Each row comes from the steps of one walk. Every step used is in the known rows, and no mark comes twice. Write the walk behind each row, first mark first.
In the rows, zero is written as 128.
Known rows:
sile butav: [ 89 113 128 143 131 144  49 129 178 120 135 157 151 167 118  80 167 134
 108  57 141 111 117 127 152 150 110 170 146 141 148 113 137  85  93  72]
kanol maged: [ 96 146 100 129 119 135  83 122 161 131 140 156 156 162 130  84 148 130
 114  63 131 113 118 139 133 156 124 141 127 123 156 118 122  92 102  93]
maged fafi pirit: [ 69 134 113 120 107 131  59 116 149 111 115 156 145 174  90 101 146  97
 110  48 155 112 120 152 136 119 108 155 143 134 131  90 130 108 108 116]
revira vila: [ 96 119 108 121 133 138  73 123 166 121 135 143 157 129 117  97 170 107
 103  62 149 133 147 116 150 158  98 162 109 119 162 165 129  92  90  97]
sasa lamif revira vila kanol: [127  94 109 157 123 142  97 146 160 161 121 151 140 112 141  89 198  81
  74  68 160 141 133 110 140 182 100 199 106  73 144 211 132  74  72 102]
revira lamif sasa: [ 77 119 118 142 126 125  53 131 188 125 136 147 150 168 123 103 177  93
 134  97 137 134 167 122 147 150 109 154 113 114 137 126 122  77  87  81]
tukinu lamif revira vila kanol maged: [146 117  97 165 137 141 134 134 123 148 124 158 139 127 141  98 179  68
  93  84 141 118 141 117 144 170 104 198  98  74 148 177 114  70  84  99]
foge sasa: [ 91 127 123 138 100 149  72 138 172 118 125 141 157 193 113  71 164 115
 124  24 150 151 136 127 143 158 120 157 150 137 130 138 119  84 105  76]
kanol sile: [ 77 136 111 105 137 139  66 135 177 116 131 144 161 193 131  80 147 121
 120  62 146 122 119 134 150 137 111 135 153 146 148  98 148  94 102  58]
maged kanol sile: [ 76 135 115 117 141 139  94 139 173 135 123 133 152 176 134  93 130  90
 114  44 155 128 121 137 157 133 110 142 146 155 138  95 144  96 104  74]
sile kanol maged: [108 130 115 133 128 136 100 108 156 128 137 166 139 163 149  73 139 122
  98  53 136 117 118 164 117 168 138 156 116 122 143  92 103 107 118  87]
talo fafi maged kanol: [ 64 135 110 137 105 125  91 132 163 152 119 158 168 183 110  94 125  78
 117  59 156 120 137 134 147 142 118 147 113 155 133 102 120 111  98 115]
tukinu lamif: [ 95 120 110 137 142 138  85 127 187 109 117 161 156 194  98 101 167 105
 116  51 153 138 140 109 145 146 124 168 133 140 134 124 132  73 101  79]
vila kanol: [ 95 114 112 134 124 142  78 134 164 128 120 168 151 166 137  71 161  94
 110  46 140 142 112 124 152 161 103 163 135 125 138 128 112  98 127  77]
foge sasa lamif: [ 94 113 124 143 101 148  85 144 184 133 126 132 150 191 115  64 183 116
 113  14 159 161 135 118 136 161 137 167 136 115 123 171 132  77  91  73]
lamif revira vila kanol sile butav: [117  99 130 153 142 150  77 148 132 142 129 144 142 136 173  71 180  96
  94  93 147 108 114 125 169 157  73 196 135  94 160 150 151  90  73  68]
revira vila kanol maged fafi pirit: [107 130 108 131 103 127 104 113  83 119 126 147 139 108 147  90 156  69
 111  58 146 109 121 157 142 137  88 173  98  81 156 133 111 110 119 119]
sasa lamif revira vila kanol maged: [138 114 102 163 119 141 119 140 134 170 134 151 138  98 159  82 188  87
  79  79 146 124 130 125 133 184 111 189  93  53 156 208 126  76  72 103]
lamif tukinu: [ 72 110 115 100 138 134  79 126 202 130 118 135 164 192 113  85 162 109
 112  70 141 126 144 126 144 138 105 142 122 113 129 108 120  84  93  92]
talo fafi: [ 64 133 111 143 116 141  46 135 180 139 125 171 164 200 114  80 155 114
 107  65 149 114 131 117 141 166 125 150 125 137 141 105 123  86 101  89]
vila kanol sile: [ 88 124 110 119 137 143  83 145 157 128 121 155 155 183 158  65 153  97
 119  51 140 136  99 134 157 148  99 146 148 122 143 100 134  98 124  52]
vila revira lamif sasa foge: [ 90 118 131 142 107 138  67 145 194 128 136 147 147 163 132  87 196 103
 133  89 141 123 175 129 146 153 108 150 135  96 116 128 152  87  75  84]
revira lamif vila: [102 110 117 142 142 123  62 129 181 113 121 139 145 166 130  81 175  95
 124 102 121 120 165 139 138 146  86 164 127 124 147 137 131  91 104  77]
foge sasa lamif revira vila kanol sile: [124  98 118 151 116 153 111 165 139 157 119 119 141 152 166  62 192  73
  99  51 164 161 139 118 151 174 104 192 128  67 134 200 143  76  73  65]
sile kanol maged fafi talo: [118 144 123 164 113 147  94 115 145 117 125 171 132 169 139 109 114  92
 107  64 141  84 118 184 101 140 119 165 148 128 124  68 109 119 135 125]
revira lamif: [ 79 114 104 139 142 139  64 123 184 146 125 151 150 189 139  88 166  92
 113  81 132 120 140 136 151 151 112 158 132 135 139 142 131  80  95  77]
butav sile kanol maged fafi: [105 107 106 154 110 133 111 105 131 108 135 158 137 147 164  91 115 130
  95  76 136  93 147 177 120 145 131 163 121 154 142  71 111 109 153 110]
sile butav kanol maged fafi: [119 112 121 168 106 134  94 121 106 135 129 138 134 158 157  99 150 120
  88  80 130 102 108 167 134 130 130 158 135 161 143  64 129 110 114 118]
talo fafi maged: [ 64 134 106 127 105 125  66 127 165 136 125 170 178 203 103  77 139 106
 122  70 151 115 133 126 137 148 118 139 118 143 143 103 125 105  96 105]
vila lamif sasa: [ 73 112 147 140 114 119  62 141 192  93 126 179 149 158 109  97 179 118
 141  57 149 131 152 119 146 144 116 140 120 127 114 106 120  94 101  70]
talo fafi maged kanol sile butav: [ 62 127 128 147 126 130  88 140 147 143 128 149 165 206 141  76 124  95
 121  73 159  97 119 140 167 121 108 153 129 163 141  74 149 107  82  79]
butav sile kanol maged fafi pirit: [ 89 105 111 127 103 128  96  94 107 114 137 167 127 153 146  86 120 125
  96  56 145  75 143 194 119 124 127 168 115 134 138  59 109 110 139 113]
revira vila kanol maged: [122 130 100 140 125 134 107 125 118 129 136 153 146 109 167  75 165  92
 104  63 132 128 127 130 146 167  96 167  93  89 163 158 108  96 111  94]
tukinu lamif sasa foge: [100 124 128 119 113 129 100 147 190  97 151 142 151 180  68  87 179 104
 145  69 152 142 187  98 144 156 114 169 120 104 119 141 146  62  80  89]
sasa lamif: [ 87 117 109 130 128 140  73 131 199 132 128 154 154 167 114  82 179 123
  99  43 153 143 125 117 134 155 131 156 130 120 141 157 142  77  91  80]

Which walk is each row?
[ 89  82 110 125 124 141  75 114 165 116 136 174 144 163 151  75 133 142
  93  57 146 108 152 158 133 153 120 172 124 153 139  98 110  98 136  80]  butav sile kanol
[104 155 109 153  99 148  76 126 145 120 131 158 145 165 117 119 125  97
 124  69 137  78 116 157 110 135 112 154 156 129 138  99 126 108 120 128]  kanol maged fafi talo
[120 104 109 147 125 145  81 139 142 151 119 157 144 113 139  90 178  78
  90  76 145 129 138 119 149 181  81 192 118  90 149 179 121  90  91 105]  lamif revira vila kanol
[ 96 102 151 121 108 120  93 149 180  96 151 149 147 126 103  82 193 110
 149  66 149 123 195 108 156 167  96 158 102  90 120 172 142  98  69  87]  revira vila lamif sasa foge
[ 80 114 154 127 100 122  83 149 198 104 148 163 144 163  97  68 185 123
 150  59 144 118 171 120 148 159 112 147 129 110 105 134 139  97  80  73]  vila lamif sasa foge
[112 116 114 154 101 144  90 108 130 118 137 174 134 155 152 108 106 118
 113  76 138  60 146 192 104 132 117 177 139 144 135  76 108 112 153 120]  butav sile kanol maged fafi talo
[ 95 137 120 130 111 130  94  99 117 112 122 164 126 163 128  87 129 100
 103  48 149 100 113 188 114 131 128 159 122 121 131  60 110 125 120 117]  sile kanol maged fafi pirit
[125 115 125 177  99 145  85 124 108 145 133 158 128 166 150 114 138 108
 103  79 130  68 106 180 119 120 114 167 154 149 135  71 129 115 116 129]  sile butav kanol maged fafi talo
[118 100 121 151 114 135  92 119 122 156 144 153 135 163 158  79 163 142
  98  64 124  99 108 159 136 143 126 161 122 146 152  90 125  99 100  91]  sile butav kanol maged
[115  96 118 153 138 128  74 138 161 118 113 148 140 153 158  61 180  74
 128  92 120 130 150 137 146 154  75 178 125 110 142 147 113  90 126  67]  revira lamif vila kanol
[105 102 107 133 123 136  98 106 141 125 150 172 140 154 164  69 127 152
  98  67 130  92 149 171 124 154 134 164 107 137 151  94 108  97 133  82]  butav sile kanol maged
[ 80 121 131 139 145 143  84 140 169 134 132 136 143 170 144  84 143 109
 106  52 152 113 112 136 173 127 107 160 152 161 141  90 154  96  93  62]  maged kanol sile butav
[ 92 104 108 106 134 136  87 127 145 144 124 145 152 202 152  80 155 120
 106  64 140 127 116 155 143 138 120 135 142 155 138  79 143 101 112  73]  butav kanol sile
[101 156 101 144 108 129  94 125 149 108 125 134 151 150 127 104 139 109
 106  71 136 114 117 147 128 142 124 139 135 141 150  93 126 105 118 115]  kanol maged fafi
[122 130 109 150  94 138  96 121 119 145 127 154 136 171 137 122 129  94
 110  70 132  83 115 181 106 124 119 150 149 149 130  72 123 116 125 142]  butav kanol maged fafi talo
[113 122 130 138 118 137  47 141 185  85 104 164 156 139 127  89 178 135
 102  61 143 125 142 133 127 134  92 147 149 127 140  91 138 107 119  88]  lamif vila revira
[107 132 107 138 113 136 101 127 141 130 133 166 148 148 160  70 153 105
 112  54 129 124 106 139 139 163 115 154 121 106 152 120 108  97 124  82]  vila kanol maged
[115 139 115 154 116 133 108 115 145 107 123 151 137 159 146  92 128 108
  90  63 143 116 118 171 117 151 135 156 129 137 135  68 105 122 134 115]  sile kanol maged fafi
[110 118 106 133 124 142  64 131 167 143 127 145 153 126 110 106 174 105
  83  84 146 115 152 117 140 170  93 179 120 106 153 170 133  83  71 112]  lamif revira vila
[ 98 113 111 116 143 140  94 139 136 122 123 143 152 143 165  71 162  81
 112  65 148 137 121 126 166 154  82 160 117 100 157 148 131 101 110  63]  revira vila kanol sile
[118 110 122 134 144 124  83 137 183  72 113 153 152 171  91  86 179 105
 125  71 145 135 163 113 132 137 102 174 130 128 141 124 132  76 109  82]  tukinu lamif vila
[120  90 127 165 142 150  90 155 144 159 132 140 140 127 174  71 199  93
  82  83 156 119 117 119 161 158  89 204 124  77 150 182 162  75  62  61]  sasa lamif revira vila kanol sile butav
[ 81 120 123 127 115 129  79 141 192 136 155 127 145 171 108  78 184  95
 151 101 132 123 190 125 149 163 105 159 122  97 123 150 143  75  70  83]  revira lamif sasa foge
[121 109 103 145 143 143  93 135 168 134 115 153 151 147  95 120 188  86
  89  84 157 123 162 102 142 163  98 195 117 104 143 173 138  65  63 105]  tukinu lamif revira vila
[120 100 125 141 124 130  81 149 177 105 118 155 142 134 136  57 186  99
 108  58 144 153 139 122 130 156 100 177 120  96 139 160 129  90 121  76]  sasa lamif vila kanol
[108 109 118 134 156 126  80 143 154 114 117 137 141 172 181  56 172  68
 139 100 122 125 139 146 157 141  76 165 138 110 147 122 134  96 122  48]  revira lamif vila kanol sile
[125 103 106 145 154 144 118 152 140 138 108 147 147 157 148  94 180  60
 106  85 158 131 138 110 162 156  87 194 123  92 140 157 143  72  82  70]  tukinu lamif revira vila kanol sile
[ 79 121 128 130 143 142  57 136 169 116 136 147 157 189 139  72 157 134
 117  65 145 108 104 136 161 129 107 158 159 143 153  96 157  88  90  46]  kanol sile butav
